Each row comes from the steps of one path. Every step used is in the known rows, and no mark comes twice. Write the path behind each row, first mark first.
Known rows
boguv > nubap > mubid > pefig > fovu: [ 15  -2 -11   8  21 -13 -24   0  11   7 -13   5 -17  -8   0   2 -27  13
  28   3  16  13  -1  -3   3   2  -5  15 -23  -9 -42  12  -7  -5 -31   0
   7  -7  14   1 -12   1]
pefig > boguv > rava > mubid: [  9  11  16  -6   0   5   5 -13   6 -10   4 -12   9 -14   0 -10   1  10
 -19  -2 -24   9   4 -22   2  -5  10 -10   4 -11 -17   6  11  -5   6  -9
 -13  -5  -7   4  34   8]
rava > mubid > pefig > boguv > monav: [  5   5  24   8 -42   3  -5 -21  10 -11  -9  -9  11  -9  -7   3 -30  32
 -16 -11 -15 -19   2  -6  11  -3 -10  -2  20 -15 -14  11   5  -6 -15 -16
  -5  -4   9  -8  29  11]
mubid > boguv: [ -5  14  -4   6   1   8  -7   6  -5  -4  11  -9  -8  -1   5 -10 -21  26
   8 -22 -12  15   8   4   5  -7  -1   4  19 -15  -7  14 -10   0  13   4
  -1   5   4 -22 -25  -6]
pefig > fovu > boguv > nubap: [ 12  -3 -32  -4  37  -9 -21  -4  -1  -5 -12  26  -5  -3  -2   1  12   3
  32 -15   4  14  15  -2   2   3  -4  10 -49 -17   6   8  -3   4  31   2
  15  35   3 -36 -23   5]
fovu > rava > pefig: [-11 -21  11  10  -4 -14  -8   6 -24   9   1 -15 -15   4   5   3   9 -17
 -49  18  -5  12  -2 -13  -2  -6   1  -5  44  -7  -6  -6  -4  -8 -13   1
   1  36  -8  -8  38   1]
rava > boguv: [  0   0  11  -1  11   3  -4 -12 -16  -8  23 -21   2   7  11  -2  -3 -29
 -14  -2 -27   9   4  -6  -3  15   3  -9  13 -11  -1   6  10  -3  39  -1
 -13  14 -10   7  -5  -3]
fovu > mubid > pefig: [ -2 -22   5  12 -15  -8  11  -6   0  -5  23   1  -4  13  -4   0 -21  10
 -14  -4  12  18   3  32   5 -12   1   0  55 -10  12   6  -7  -4 -28   8
  12  11   2   8 -22   6]
pefig > fovu > rava > mubid > boguv > nubap > monav: [ -7   0 -16   6  -8  -8 -35  17   9   1 -30   5 -20 -15  -3   4  -8   8
  16  -6   9   3  -1 -11   4 -10  -5  11 -35   9 -40   2  -6   0 -19  -6
   5  26   2  -4  28 -12]
boguv > rava > pefig > mubid: [  7   9  16 -17  -8  -4  11   1   0  -1   0 -14   1  20  16  -2  -2  19
 -46  17 -25   2  -3 -24  -3  -3  13 -14   8 -14  -8  -1   1 -13  22  -4
  -9 -10   1 -10  63  14]
boguv > rava > pefig > fovu: [  2  11  -8  -6  15  -8   6   5  -9   1  -2  -4  -3   0   0   4  18   4
 -28  15  -6  -8  -1 -24  -4   2  14  -1 -14  -8   1  -3 -14 -11  25 -12
  -8 -24   2 -21  43   9]
monav > nubap > fovu > rava: [-12 -20  -6  -2  25  -1   0  10  -1  25  15  15 -14 -13   4   4  15 -26
  30  13 -24  12   7  16  -8  -5   3  -2   5  16 -11 -12 -10   9 -48  15
   1  23  -3 -15 -44  -1]
monav > pefig: [ -4  -5   4   6 -20   2  13   1 -24   1  19  -7  -4   2   4  -8  13 -19
  10   8   8   6   1  -4   4  -6   8 -16  31 -15  -2  -4  -4  -1  41  12
  -1  -8   2 -26 -28   1]
rava > nubap > pefig > mubid > boguv > monav: [ 13  10   3  -7  -2  11 -16   5  17  -1 -15 -14   0   4   1   8 -32  54
 -16   4 -10 -15  -8   5   7   8  -7   6 -23   0   2  10   5  11  31   1
  -3  15  11  41  37 -10]
fovu > monav > pefig: [-23 -15  15  14 -19  -6   7   9 -22   0  30   3  -9   9  -5 -10  23 -27
  10   6  20   0  -7   6  -4 -11   3  -6  33   7   4 -12  -2   3  44   9
  22 -26   2 -25 -43   1]
boguv > nubap > mubid: [  4 -10  -6   4  28 -10 -19  10  -5   4  10 -11 -22   2   6  -2 -15 -16
  22  19   2  38  -2 -14  -7   3  -3  -2  -3  -7 -53   8   6  -1 -11   5
   0  18   4  16 -24  -5]
fovu > boguv: [ -4 -17  -7  -1  13  -3   8  -9 -13  -7  18   7   0   2  -3  -4   9 -12
  -1 -10  -8  22  11   8  -5   3   1  -1  24  -9   3   3  -2   5  19   2
   9  58  -8 -22 -29   1]
pefig > fovu > boguv > nubap > monav > rava > mubid: [  7 -11 -21 -11  -3  -8   4  -3  -4   0 -23  21   0  -9  -1   6  12 -20
  28   1  16  -7   3  -3   5   4  -2  -1 -49  19 -32  -9   3   2  -8  -6
   4  33  -3 -10  -2  -3]
nubap > fovu > monav > pefig > boguv > rava: [-18  -7   9  10  20  -2  10  15   9   5  30   3  -5  -6  -7  -9  30   3
  20   3  -2 -16  -8   9 -11  -2   0  -1 -15  37  12 -13   0   2   6  -5
  14 -48   3  18 -33   1]
nubap > rava > boguv > monav > mubid: [-14  -8   4  -1 -11   7  24  -4   4  -8  -4 -22  17   9  -2   7   7 -43
 -24  16  19  -4 -10   1 -19  14  -4  -4 -11  12  36  -8  15  -2 -63 -14
 -22   1 -17  37  30  -3]
fovu > boguv > rava > pefig: [  0 -20  -3  -6   7  -9  15  -5 -16   4   8  -7   4  11   7   3  22 -13
 -37   2  -7   8   5 -11 -16   9   6  -4   7   7  10  -5   4  -6   7 -17
   3  43  -7  -4  40   6]
monav > pefig > boguv: [ 11   6  15  12  -9   7  12 -12 -13  -4   4  -4  -4  -7   2 -11  14  12
   8 -11   4  -9   9  -3  10  -7   3 -14  22 -16   4   2  10   0  34   7
  -1 -13   4 -11 -17   8]
monav > boguv: [ -1  -1  -1   0  -3  10  20 -25 -19  -5  13  -3  -1   3   1  -6  10 -36
  11 -13  -5  11   9   0   4  -5   7 -13  33  -5   4   0   2   1  17   4
 -10   1 -12 -19 -34  -5]
nubap > pefig > mubid > boguv: [ 10   9  24   4  -2  14   1   2  26  -4  -5 -16 -29   3   9 -10 -30  49
 -17  -5 -10   8   4   8   9  -6   0   5  14   0 -18  16  -7   3  25   4
  -1   8   5   8  15  -2]
fovu > mubid > pefig > boguv > monav > nubap: [ 10 -14  12   9 -13   4  18 -20  10   0  -6  15  11  12  -6   9 -11  37
  10 -22  15 -17  11  32   3 -15 -11   2  18  -6  25   2   9   2 -58  -1
  15   0  14  10 -12  19]
fovu > monav > mubid > pefig: [-18 -12  20  12 -48  -6   7  -8   3  -6  25   6  -1   1  -5  -5   2 -21
  -3   3  25   2  -6  18  -8 -10   2   0  39  11  25 -10  -3  -1 -14   8
  23 -26   0 -20 -25  11]
rava > pefig > mubid > boguv > nubap > monav: [  7  12  16   3 -31   3 -13  10  10  -3 -24 -14 -38  17  23   4 -36  57
 -15  -1 -25 -13   1  -7   2  -2  -7  -8 -11   2 -22  10   9  -7  34  -7
   3   4  12  14  40   0]
nubap > boguv: [  0  -6   5   1  17   9  14  26   0  -1  16 -13  -9  -7   3  -7  -5 -30
   7   4 -19  18   5   5  -5  11   3   0  50  -4 -23   8  -3   7  14  -3
  -9  -1  -4  -5 -33 -17]
nubap > monav > rava: [-30 -10  -3   3  12   8  37   9 -25   5  18   0  -2   4   5  -6   6  -8
  24  22  11   2 -10   2  -3   0   4 -10  31  34 -51 -11  -5   6 -35  -2
 -10   0  -7 -16 -39 -17]
mubid > rava > nubap > monav: [-22  15 -26  -7  13   4 -19   0 -14   4   6  15  27 -14  -2   2 -13   7
   7   3 -15  -4 -15   0   3  19  -2   9  24  11  -6  -2  -4   9  21   7
  -4  11  -4   4 -16 -25]
pefig > fovu: [ -2  15 -14   2  26  -3  -4  -1  -1 -10   4  15  -7 -11 -10  -3   7   6
  17   4  -7   4   9  -2  10  -6   9   5  -3 -25  -7   8 -20   3  40   9
  -4  -9   3 -45 -30   3]
boguv > rava: [-17   3 -11  -7  32   0   9   6 -12   2  26  -5  14   4   6 -10   9  -4
   0  11  -8  30  -4 -20 -11  -2  13  -4  12  -4 -18  -1  -9  -3  -2  -1
  -7  -8  -4 -29   1  -1]
boguv > nubap > fovu: [ -8  -5 -23   4  42  -4 -26  20   2   7  22   2 -22  -5  10   0 -12   8
  40  14 -31  29  -1  -2  -7  10  -8   0 -27   7 -16   5  -2  -1  10   8
   1  -6   2  -3 -55  -9]
fovu > rava: [-20 -18   0   6  22  -8  -9   7 -18   6  11  -3   2   1   0  -7  10 -14
 -10   9   1  32  -2  -8  -3 -11   2   0  40  -9 -15  -4 -10   0 -30   9
   4  44 -11 -25  -1  -4]

Which path is each row?
[  6  27   6 -28  -3  10 -10 -17  25   2 -18  21  43  17  11   9 -12   9
  13 -13 -38 -31   2   2   2  15 -10   2 -42   1  14  -1   6   0   3   5
 -12  -4   6   0  10  11]	pefig > mubid > rava > boguv > monav > nubap > fovu
[ -8   0   5   4 -27   6   6   8  12  -1  -5 -23 -14 -19  -4  -4 -26  -4
 -30   3  -8  15  -2   9   5  -6   2   5  23  -2  -5   6  -7  -4 -50  -5
 -18  10 -12  16  23 -15]	nubap > rava > mubid > boguv
[  1   7  -3  -9 -34  -4  16  -8  -7   0 -22   8  40   3 -12   9  -6  -2
   5   4  24 -33  -9  -7  14  -3  -5   1 -17  -4 -24  -7 -12  -6 -56 -12
  -9 -21  10 -34  23   9]	boguv > monav > rava > mubid > pefig > fovu
[ -6 -15  14  -3  -2  -6  -7   8  11   4  -1 -10  15  20   4   9  11 -14
  -6   9  -9 -23  -9   2  -7   6 -10 -11 -36  17   5 -11   7  -4 -18  -4
  -7  21   0  38  24   2]	nubap > fovu > rava > boguv > monav > pefig > mubid
[  2  10  15   3 -40  -4 -24 -12   3  -4 -13  15   8   0   0  -1  16 -13
 -14  -8  16 -13  -4 -13  -6   2 -10   4  -4  12  51 -10  23  -7  12  -1
  22 -33  -5   4  14  14]	fovu > monav > mubid > rava > pefig > boguv > nubap
[ -5  -1  -3   8   9  -5  15   7   1   4 -16  -5 -27 -15  -8   6   3   1
 -40  26   1 -12   0   4   2   1   5   9   4  -6  16  -1 -14  -5 -19  -9
 -12 -14  -6  -4  27  -5]	nubap > rava > pefig > fovu
[ -4   1  -5 -10  27   2  11  22  10  10  -2  25   3 -12  -6  -1  33 -32
  34  -4  10 -13   5   6 -12  -5  12  15 -22  18  -4 -10 -10  14   0  -4
  17 -52   5 -35 -26   1]	pefig > fovu > monav > nubap > boguv > rava
[  5  -2 -20  -2  23  -7   2  -9   0 -11  -1  24   0  -8 -13   0  17  -3
  13 -13   0   5  16   9   5   0   4   7 -13 -20   7   7 -13   6  37   2
   8  39  -1 -37 -27   5]	pefig > fovu > boguv
[  1  -8  -3  15  19 -19 -27   5  10   6  -3  12 -21  -5  -7   0 -18   5
  29   3  27   7  -6   2  -3  -2  -8  20 -25  10 -36   4  -5   0 -27  -3
  26 -22  15   4 -20   1]	boguv > nubap > mubid > pefig > fovu > monav
[ 16  23   2  -9  -4   6 -26   2  15  -7 -19  -1  -9  17  19  -9 -40  58
  18 -24 -22  20   8  -7   9 -10  -6  -1 -29 -30 -13  20   4  -4  22  16
   6   8  12 -18   7   5]	pefig > mubid > boguv > nubap
[ 24  -2  12  11   1   0  -3  -5  -5   5  -7 -11 -15  -4   6  -8   3   3
  23  -2  16   3   3 -10   3  -3  -3 -10 -11  -9 -26   4  22  -2   5   2
  -2  -6   7  30 -12   3]	monav > pefig > boguv > nubap > mubid
[ 14   7  15 -18 -27   3  28 -25  -5  -4 -10 -11   8  21  13   1  13 -14
 -33  -4 -14  -7   3 -18   0  -6  14 -21   5   1  10  -6  10 -12  16  -7
 -13 -12  -8   1  52  10]	monav > boguv > rava > pefig > mubid
[  6   8  -7   3 -10  -4   7   1 -12  -2   1  11  -5  -7  -7  -4  23  -9
  20   2  16 -10   5  -1  12  -7  11  -8  -4 -23   2  -1 -13  -1  56  11
  -3 -22   8 -37 -24   6]	monav > pefig > fovu
[  5  -9 -20  -1 -15  -2  -6  23   5   4  15  -9   9   7 -11  21  -6  15
  14   0   2 -26  -8  35   2   9  -8  -4 -28   8  39  -7   3   6   4   4
   0  10  11  83 -23 -11]	rava > nubap > fovu > mubid > boguv > monav > pefig
[ 10  22  -5   2  17  -2 -32  -5   7   9 -17  10   1 -10   7   2 -11  32
  -9 -11 -33 -16  -1 -14   5  19 -17  11 -18   8  22   7   7 -12   9  -7
  -2 -14   3  10   9  -1]	mubid > rava > pefig > boguv > nubap > fovu
[ 20  16 -10  -9 -13   3 -24 -18  15  -2 -22   8  18 -10   5   4  10 -41
  -5  -4  25  -4  -4 -15  -5  21  -3   9 -45  10  42  -3  11  -5  13   0
  -8 -11 -11  18  27   4]	monav > mubid > rava > boguv > nubap > pefig > fovu
[  2  -2  11  14  49  12  14  -4  11   3  10 -15 -15 -13   3 -12   7  28
 -19   5  -1  11   0 -14  -8   3   3   7  10  23 -14   6   3   4  -5 -17
  -6 -15  -6  14  23  -2]	nubap > pefig > boguv > rava
[  4  -2 -12   1  13  -9   3   3   4 -16  10  17  -9   3 -15   4  11   0
   5   4  11   9  11  20  11 -14   9   0   5 -25  13   4 -13   2  25  15
   4   5   0   0 -32  10]	pefig > fovu > mubid
[  3   6  12   9   4  -1   0   9   4  -2  10 -22 -20  -5  -3  -5 -25   3
   3  -7   3  17   3   5   0  -4   2   3  24  -5 -46  13  -8   1 -19   1
 -11  25   5  33 -23  -8]	nubap > mubid > boguv
[-10  -1   6 -13 -26   1  21   1 -21  -1   1  -7  35  12  -6   6   6 -26
  -3  18  11  -8  -9 -18   4  -4  -2 -15   3  -2 -33 -10   2  -3 -40  -6
 -16  -3  -2 -18   8   3]	boguv > monav > rava > mubid
[  1  14  13   3 -14  12  14 -14   7 -20  -5  -2  15  -1  -9   0  11  13
   7  -6  10 -13   7  -9  -5  -4  -7 -12  -3 -12  18   3  16   3 -12  -3
  -7  -9   0  -2  -3  17]	pefig > boguv > monav > mubid
[ -3 -17  -5   5  -2  -1  25   2   3  -5 -16  -8  15  16 -12  12  19 -30
 -20   8  42 -27  -7  18  -6   4  -6   3 -33   8  42 -10   7  -2 -42 -14
 -10  -7  -5  52  31  -3]	nubap > rava > boguv > monav > pefig > fovu > mubid
[ -6 -29  -8   8  32  -6 -19   8 -13  17   7 -12  -9 -14  -2   4   2 -13
 -30  25   2  21 -13   0  -2   6   1   8  24  12  -5  -8  -1  10 -14   6
   3  46 -13  29  31 -18]	fovu > rava > nubap > pefig
[  7  25   6 -19  -1   8   0   2  19  -8  -6  -5  13  17  13 -13 -23  53
  -3 -21 -18  14   3  -8   5 -12   8  -2 -12 -19  -9  12  -4  -5   3   7
  -3  -2   6 -15  33   7]	pefig > mubid > boguv > rava
[ -5   1   1 -11 -34   1  -8  13   6  -2   8  14  34 -11  -9   1  14 -61
  -2   0  15  -5 -15  12  -7  15   1   9  26  16  46 -15  10  10  13   8
  13 -20 -13  24 -13 -11]	fovu > monav > mubid > rava > nubap > boguv
[ 16   7  15 -13   1  18  14  -3  23  18 -14   0 -14   2  18  -5 -10  31
   3  -7  -6   5   8   2  -3 -11  10   2 -14  12 -17   2  -4   7 -12   4
  -1 -12   6 -11  26   8]	monav > nubap > pefig > mubid > boguv > rava
[ 11   4  -6   5 -19   2 -15   6  17  -1  -5   0 -16 -24 -14   9   2  -3
  -7   3  23 -20  -6  19   4   6   5  14 -25  23  39  -4  -1  14  37   5
  13 -19   0  43   4  -9]	rava > nubap > pefig > fovu > monav > mubid > boguv
[ -9  12  -5   7 -21  12   2  12 -11   0  -4 -10  12  14  -1  -2  -2  25
  20 -22  22 -18   0  -6  -2  -8 -11  -2  -6  -9   1   5  -5  -2   6 -10
  -1 -10  18 -18  -8  -3]	mubid > boguv > monav > pefig
[-12  11 -24 -11   8   0 -20 -11  -3   8  11  24  34 -12 -13   4   7 -28
  18 -13 -17 -17 -14  18   6  16  -6  14  -1  29  46 -11   0   7  17   6
   6 -17 -11  23 -39 -21]	mubid > rava > nubap > fovu > monav > boguv
[ 12  -2 -19   0   6   0   7 -14  -6   6 -36  -1 -20  -2   2   7   9 -24
  -2  -3  12  -5   3  -5   2   1  -2   3 -32   9  26  -2   7  -7 -24  -9
  -6 -23 -10   3  17  -9]	monav > boguv > nubap > rava > pefig > fovu
[ 10   3  10  -4 -25   0   8 -15  -1   2 -23  21  23  16  -4  16  10  11
 -24 -14   8 -30   7   8   2  -3 -12   1  13  -7  45  -7  14  -3 -25  -4
   5   3   6  20  20  18]	fovu > mubid > rava > pefig > boguv > monav > nubap
